Each row was made from one path, in order. Every step used is in the known rows, and no mark comes twice. Write each row's path.
In the rows, 128 means zero.
Known rows:
mipul > sereb > furumel > sige > suti: [100 100 133  60 154 155 146 116 144 129 112 143  62 130 152 168 118  75
 126  47]
sereb > furumel > sige > kabit: [133 112 118 147 129 170 136 101 131 133 148 125 142 156 128 156 121 117
 135 104]
bilevo > furumel > kabit > sige > sereb > mipul > bifu > tesi: [145 190 144 126 153 101  90 150 151 151 152 149 146 167 135  93 155 186
 109 102]
sereb > furumel: [110  84 129 120 137 114 133 129 149 124 219 126 122 137 120 155 111 108
 146 112]
sereb > furumel > kabit > sige: [137 193 137 133 137 120 114 143 137 141 130 117 162 174  99 156 117 107
 143  72]
kabit > sige > sereb: [136 157 122  86 106 116 110 122 100 135 116 115 138 109 132 122 115 111
  94 112]
bilevo > furumel > kabit > sige: [154 237 117 166 131 125 118 154 140 144 180 133 169 148 143 127 122 144
 111 120]
bifu > tesi: [109  79  98  96 108  98 131 110 117 123 172 140 156 100  94 115 139 154
 145 190]
bifu > kabit > sige > mipul > sereb > furumel: [125 127 116 182 135 136 126 160  96 103 176 115 132 146  96 135 124  60
 107 135]
kabit > sige: [133 180 117 128 104 100 130 130  85 136 138 115 173 100 120 156 112  72
 124 139]
sereb > mipul > bifu > furumel > kabit > sige > suti: [150 175 177 172 166  90 118 138 132 141  78 144 123 136 120 126 165 127
 155 129]
sereb > mipul > bifu > tesi: [109  64 151 128 141  60 123 116 138 132 134 131 126 109 112 108 157 177
 174 194]
bilevo > furumel > kabit: [144 193 112 165 132 140 126 144 168 132 190 131 141 140 151 107 121 190
 121 152]
sereb > mipul > bifu > kabit > sige > suti: [121 164 158 196 153  85 122 141 117 137 111 114  99 101 113 131 152 118
 147 176]
sige > suti: [135 168 125 138 120 143 154 133 119 145 102 146  87  56 135 137 133 117
 135 176]
sereb > mipul: [147 134 116 178 134  79 137 108 146 125 201 117 122 108 133 127 129 172
 179 195]
mipul > sereb: [ 87  65 123  58 122 127 144 120 145 106 113 111  82 101 150 115 102 133
 123 164]
bilevo > furumel > sige: [137 159  92 156 127 148 143 107 139 132 230 144 140 117 177 153 122 130
 114 104]
furumel > kabit: [140 191 114 145 104 145 131 120 152 125  45  97 144 125 113 101 114 207
 149 178]
bifu > furumel: [131  79 116 144 136 126 136 113 138  97 215 142 139 124 124 127 131 110
 125 147]

Write each row's path:
[ 71  83 163 113 137 121  99 146 120 119  87  93 104 126 104 116 127 103
  88 122]
mipul > bifu > kabit > sige > sereb > furumel
[131 141 135  80 127 113 102 132 112 138 158 126 133 142 126 140 116  86
  97  62]
kabit > sige > sereb > furumel
[133 180 105 183 132 113 101 126 115 112 181  89 117 128 101 113 124 129
 105 151]
bifu > kabit > sige > sereb > mipul
[177 216 119 190 125 137 125 167 126 141 169 152 175 152 144 115 134 146
 115 131]
bilevo > furumel > kabit > sige > mipul
[129 112 135  80 134 153 100 121 180 126 110 114  88 163 125  90 117 203
 114  83]
sige > sereb > furumel > kabit
[136 129 161 122 137 116 111 159 118 142  72 146 174 181  82 132 149 114
 144  83]
sereb > furumel > kabit > sige > mipul > bifu > tesi
[169 235 125 163 148 114 100 146 159 146 191 139 142 166 153 105 134 183
 112 104]
bilevo > furumel > kabit > sige > sereb > mipul
[162 175 140 158 132 131 122 155 125 139 114 135 170 178 100 143 129 112
 147  84]
sereb > furumel > kabit > sige > mipul
[ 69  25 152  66 113  94 125 123 118 126  66 127 135  88 104 103 145 152
 133 191]
mipul > bifu > tesi
[ 89  71 125  54 145 145 141 106 151 116 134 126  85 146 150 163 107  93
 128  54]
mipul > sereb > furumel > sige
[134 129  94  93 101 172 130  68 130 124  69 113 106 106 158 123 120 167
 112  91]
furumel > sige > sereb
[139  36 123 121 107 148 160 142 117 105  88 145 104 106 148  92 126 139
 133 193]
sige > mipul > sereb
[147 107 138 116 124 118 138 160  84 128 129 150 149 140 128 146 126  46
 122 105]
kabit > sige > mipul > sereb > furumel
[143  82 126 151  93 167 158 102  94 125   5 136 143  98 149 128 144 132
 142 142]
furumel > sige > mipul > bifu
[146 143  94 165  95 189 149  81 108 130  57 107 153 114 141 123 122 158
 128 182]
furumel > sige > kabit
[ 80  42 139  51 149 123 136 131 160 112 170 123  76 140 141 141 103 102
 126 103]
mipul > sereb > furumel
[137  20 136 114 129 144 153 151 129 108 136 154  98 137 141 112 127 116
 137 144]
sige > mipul > sereb > furumel
[128  47 136 120 131 141 138 116 113 132 116 161 146 150 116 152 153  99
 149  73]
sereb > furumel > sige > mipul > bifu > tesi
[ 75  93 155 116 119 124 104 138 110 116  50  84 108 101 110 102 126 124
  85 160]
mipul > bifu > kabit > sige > sereb
[145 199 101 143 112 172 160  90 105 148  57 142 107  71 151 166 135 102
 138 105]
furumel > sige > suti
